Each row comes from the steps of one path. Every step used is in the known rows, and no mark comes twice. Write the path behind each row, first mark first.
Known rows:
H, N, G, P: -3.51 1.41 0.32 0.41 2.33 1.83 -3.96 -4.90 0.12 2.66 -0.98 -1.95 -3.61
 0.08 -0.59 0.67 1.85 -0.29 -1.17 -1.47 0.65 -4.22 -0.29 2.13
P, J, N: 1.73 -3.50 0.06 -5.74 -0.98 2.21 -0.15 0.55 0.49 1.82 0.95 -0.26 3.45
 5.61 3.35 -4.63 0.67 2.30 -2.30 -2.48 2.79 0.17 -3.34 -2.05
P, G: 2.97 1.12 5.74 -3.14 3.73 4.09 -3.26 -1.57 2.11 -1.17 -0.31 -0.52 -3.19
 3.72 2.03 -2.11 -2.66 3.72 -0.21 -1.37 0.69 0.48 -0.13 -0.57
J, N, G, P, H: -2.34 -6.99 0.48 -0.49 -0.65 2.25 -4.21 -2.72 1.86 1.07 -0.23 -1.30 2.57
 1.62 3.44 1.41 2.10 1.71 -5.04 -6.41 -0.36 2.92 1.16 -0.82
Z, H, N, J, P: -1.49 5.08 2.32 -3.25 -3.63 1.02 -0.70 0.70 1.58 2.27 -0.51 4.00 2.78
 -1.23 0.72 -1.12 1.86 1.19 3.17 0.10 5.44 -3.08 -3.25 -3.12
G, P, J, N: 0.51 -5.38 -3.74 -3.70 -2.23 4.41 -1.37 -1.05 0.67 2.31 -0.75 0.39 -0.46
 5.23 3.86 -4.54 2.08 0.11 -0.86 -6.50 2.29 1.11 -2.71 -1.59
T, H, N, J, P, G: 1.31 1.67 0.56 -2.60 -2.39 3.14 1.43 -2.31 2.61 1.92 0.47 -1.92 3.76
 3.66 3.06 -0.86 -2.12 2.10 -0.28 2.01 8.00 2.95 -7.01 -2.50
N, J, H, Z: 0.26 4.79 1.80 -1.07 -1.16 0.10 -0.19 2.43 1.01 -1.09 1.53 0.55 3.26
 0.52 0.93 -2.67 -1.57 1.38 -2.30 3.81 3.66 -0.98 -2.95 -2.31
Z, H, P, J, N: 0.15 1.41 2.40 -3.67 -3.36 4.00 0.30 1.58 2.08 1.67 -4.22 -0.13 4.31
 3.79 -0.02 -3.15 3.11 -0.22 0.45 -2.26 4.99 1.17 -0.22 -1.21
Z, H: 1.02 3.93 6.13 -3.76 1.05 -1.16 -4.50 -0.16 5.60 -1.75 -1.44 3.23 -0.56
 0.96 -3.19 -3.20 0.48 3.51 4.52 -2.43 -0.72 -3.98 1.87 0.86
T, H, P: -0.60 6.62 3.78 -2.37 2.99 0.46 0.93 0.01 5.90 1.26 -4.74 -4.70 2.32
 4.43 -5.13 -4.26 -2.18 2.22 2.25 4.04 0.18 0.56 -1.26 2.92
J, P, G, N: 1.60 -0.09 0.98 -0.36 -1.30 4.25 -5.46 -0.97 1.84 0.41 -3.56 1.60 -1.70
 1.44 5.64 0.53 -0.43 0.18 -2.13 -5.60 3.04 4.48 1.56 0.31
N, G, P, J, H, T: 0.05 -2.00 -1.75 3.42 -0.96 1.94 -4.50 -2.20 -1.31 0.78 -1.53 3.21 -1.01
 0.95 2.54 1.15 3.44 -1.54 -6.26 -3.18 4.13 -1.70 2.47 -1.49
T, H: 1.86 2.54 3.20 -4.04 2.64 -2.69 -1.65 -1.26 7.12 -0.88 -0.47 -1.81 2.11
 4.52 -3.87 -5.14 -2.48 4.42 2.67 0.93 -0.91 -1.65 -1.57 2.20
G, N, J: 3.01 -0.17 1.76 -1.41 2.63 1.21 -0.95 -0.69 2.38 2.06 0.98 3.85 -0.33
 2.37 -7.64 -1.77 -2.93 2.73 -3.70 -0.83 -0.82 -1.21 0.36 -0.20
T, H, J, P: -2.36 5.10 -1.53 -4.22 -2.40 -1.84 -1.12 2.24 2.68 0.69 -2.87 -1.44 1.74
 1.33 0.96 -5.43 0.54 1.15 3.22 1.10 2.22 3.59 -4.72 0.77
J, H, N: -2.75 6.09 0.73 -2.74 1.87 -1.16 -2.62 -0.46 1.26 1.36 0.18 -4.61 3.37
 -0.12 2.35 -5.34 -0.95 0.18 -0.86 0.28 4.75 -6.58 -1.17 2.16
H, T: 1.12 5.75 2.08 -4.51 4.23 0.97 -2.73 1.42 0.10 0.39 -1.17 2.55 -1.80
 1.17 -1.01 -2.10 -1.22 1.19 -0.71 5.10 -1.43 -2.67 1.37 0.58
Z, H, N, J: 0.15 4.58 3.97 -4.05 0.82 0.49 0.10 -0.98 2.65 0.82 1.82 2.48 1.41 0.24
 -6.04 -2.42 -0.54 2.17 2.12 1.56 3.48 -5.95 -2.15 -1.05
N, J, P, G: 2.61 0.51 4.26 -1.69 -1.86 5.70 -0.52 1.01 0.00 1.50 -0.37 4.17 -0.70
 3.03 5.37 0.07 -1.94 4.54 -1.42 -1.38 3.24 3.77 -3.86 -5.85
H, N, G: -1.92 3.79 3.94 -1.44 4.00 -0.54 -2.57 -3.13 0.10 2.34 0.68 -2.39 0.07
 0.49 -1.78 1.33 0.00 1.79 -2.59 2.54 1.18 -5.65 -0.58 1.54
H, P, J: 0.22 4.01 3.22 -2.09 3.40 4.87 1.74 1.19 -0.55 2.51 -3.59 -1.86 0.15
 5.20 -1.76 -3.42 -1.23 1.37 -1.21 1.10 3.16 0.16 -2.51 -0.93
N, J: 2.04 2.00 4.61 -3.28 2.82 1.30 0.92 0.76 1.59 1.95 1.57 3.15 -0.36 3.25
 -4.41 -3.13 -3.03 5.46 -0.80 1.72 -1.33 -2.41 -2.48 -3.18

Write each row's path:
3.16 0.48 0.09 2.09 -1.77 3.68 -2.57 -0.88 1.36 -2.44 0.58 0.42 1.33
 0.72 0.88 0.83 -2.43 -1.31 -6.52 -0.10 7.07 3.79 0.28 -0.40 : P, G, N, J, H, Z
-0.63 1.74 -1.79 -1.24 -1.58 4.43 -4.57 0.29 -1.29 0.49 -3.58 0.84 -3.60
 -0.63 3.73 -0.82 0.14 -2.01 -2.72 -4.09 4.66 6.87 -0.48 0.94 : H, J, P, G, N
0.43 2.76 2.97 -2.45 -1.46 2.01 0.12 2.67 0.48 3.24 -0.56 4.81 1.13 1.74
 2.43 -2.15 -0.83 4.25 0.26 -0.05 0.62 0.28 -3.89 -4.81 : N, J, P
-0.86 3.75 -0.64 -3.31 -2.30 -0.41 2.29 -0.35 3.05 3.43 0.46 -1.12 5.60
 2.50 -0.10 -2.76 -0.98 2.31 1.14 3.47 5.31 -0.52 -7.30 -1.70 : T, H, N, J, P
0.24 2.38 1.73 -2.69 -1.26 6.16 0.39 -0.60 -1.85 2.93 0.40 0.37 0.61
 1.73 5.85 0.08 -1.58 1.52 -1.81 0.96 7.00 1.26 -5.83 -4.32 : H, N, J, P, G
-0.24 4.30 1.64 2.12 0.70 2.50 0.28 1.09 1.74 3.96 -3.33 -0.25 3.28 0.43
 -5.55 -2.35 -2.02 -0.35 -5.51 0.05 2.95 -0.29 2.00 0.62 : G, N, J, H, P
-1.11 0.15 1.52 1.06 0.93 -0.52 -1.97 -3.03 -0.96 1.78 1.60 -3.17 4.46
 1.64 1.99 -0.46 1.22 0.89 -6.28 -2.15 7.67 -5.56 -1.37 -0.58 : P, J, H, N, G
-0.43 -1.05 3.24 -1.06 -1.16 4.21 1.06 0.09 -1.43 4.75 -3.32 -2.29 3.92
 4.66 1.09 1.00 2.38 1.09 -6.38 0.43 2.72 2.49 -0.64 -2.31 : H, P, J, N, G
-1.08 -1.67 -1.86 4.19 -3.02 1.66 -3.77 -2.34 -0.36 -1.68 -1.12 -0.20
 -0.67 1.14 4.61 1.14 3.60 -1.88 -4.21 -3.69 5.75 0.49 -0.58 -1.01 : N, G, P, J, H, Z
-1.92 4.65 0.22 -3.40 -0.96 2.68 1.43 1.25 -1.37 4.62 0.26 1.35 2.60
 0.56 2.80 -2.08 -0.53 1.78 -0.48 2.57 4.26 -2.15 -5.94 -3.19 : H, N, J, P
-1.13 6.44 4.35 0.24 0.92 2.74 2.02 2.60 0.86 3.80 -2.40 -1.11 3.36 1.30
 -2.66 -4.01 -2.61 2.24 -2.66 2.74 2.43 -1.54 -0.99 -2.39 : N, J, H, P
1.27 2.29 3.94 -1.36 0.65 -0.42 -0.57 1.23 2.26 1.61 1.66 1.98 3.25 1.61
 -1.32 -4.56 -2.73 4.52 -2.30 -0.45 1.37 -3.61 -1.32 -3.02 : N, J, H
-1.56 -3.86 0.15 -0.67 -2.32 1.81 -4.80 -2.49 1.80 3.10 -1.54 0.59 -1.09
 1.61 2.30 0.19 3.42 1.01 -2.42 -4.38 -2.24 0.17 1.59 0.00 : J, N, G, P
0.06 -1.66 4.08 -2.83 -0.81 -0.46 -3.32 -1.01 1.57 2.50 -0.03 -0.09 2.45
 2.00 1.62 0.29 1.63 3.35 -3.71 -0.55 -2.23 -1.00 1.40 -0.64 : J, N, G
-0.73 0.54 -4.09 0.86 -2.49 2.72 -2.61 -0.35 0.28 -1.94 -1.15 -1.35
 -0.80 2.22 5.50 -3.93 1.79 -2.66 -1.08 -3.68 6.88 0.48 -2.79 -0.51 : G, P, J, H, Z
-3.37 6.15 -0.51 -4.41 -1.08 1.11 -2.26 3.64 -1.79 2.10 -3.14 1.13 -1.63
 -0.88 3.79 -4.59 0.88 0.44 1.71 -0.01 1.26 2.35 -3.54 -0.96 : H, J, P
1.36 6.15 4.07 -4.46 1.20 -0.64 -4.47 0.80 3.20 -2.01 -1.90 5.13 -1.22
 -0.47 -2.97 -1.37 1.31 0.94 2.59 2.79 -0.35 -3.33 3.85 0.96 : Z, H, T
-0.72 3.01 2.31 -3.07 3.69 0.97 -1.96 1.06 1.23 -4.24 0.71 -2.67 2.92
 1.65 2.35 -0.73 -1.73 1.25 -1.54 2.52 2.24 2.80 -2.12 0.38 : P, H, Z
-1.06 2.26 1.23 -1.72 -1.79 2.83 0.69 3.47 -0.99 -1.20 0.50 1.65 5.19
 0.64 5.66 1.22 -0.92 1.78 -2.78 2.42 5.08 5.99 -5.84 -5.26 : N, J, P, H, Z
-1.96 -4.78 -1.45 -0.97 -0.57 2.89 -4.50 -1.67 -0.55 0.92 -0.90 0.89
 2.25 0.16 3.63 3.34 2.93 -1.03 -6.95 -1.57 0.28 3.34 2.92 -0.73 : J, N, G, P, H, T
-0.07 -0.63 4.99 -0.57 -3.98 2.73 -1.05 -0.32 1.64 2.30 -4.08 0.56 4.49
 2.93 -1.05 1.56 4.67 0.68 -2.68 -2.16 4.00 1.50 1.64 -1.91 : Z, H, P, J, N, G
3.41 -0.79 2.59 -1.15 3.29 3.78 -5.04 -2.95 3.01 -1.06 -1.23 0.03 -3.06
 2.85 -1.03 -0.69 -2.66 1.18 -3.02 -3.99 1.51 1.90 2.76 2.48 : P, G, N
-0.50 -3.51 -2.38 0.82 0.54 0.45 -1.11 -6.73 3.13 1.41 0.07 -3.73 0.45
 4.59 -3.11 -0.25 2.11 0.15 -1.81 -2.44 5.47 -1.93 -3.79 1.79 : T, H, N, G, P, J
1.50 0.08 1.70 -1.62 0.98 0.23 -1.75 0.39 1.79 -0.21 0.62 -0.33 3.19
 3.86 2.49 -5.60 -0.84 2.85 -2.40 -4.17 5.02 -3.29 -1.40 -1.58 : P, J, H
-0.96 -0.81 2.95 1.35 2.03 1.51 -4.86 -3.39 2.00 1.44 -2.00 1.65 -5.11
 1.30 -1.45 0.61 1.47 2.39 -0.65 -3.77 -3.35 -2.01 1.92 0.47 : N, G, P
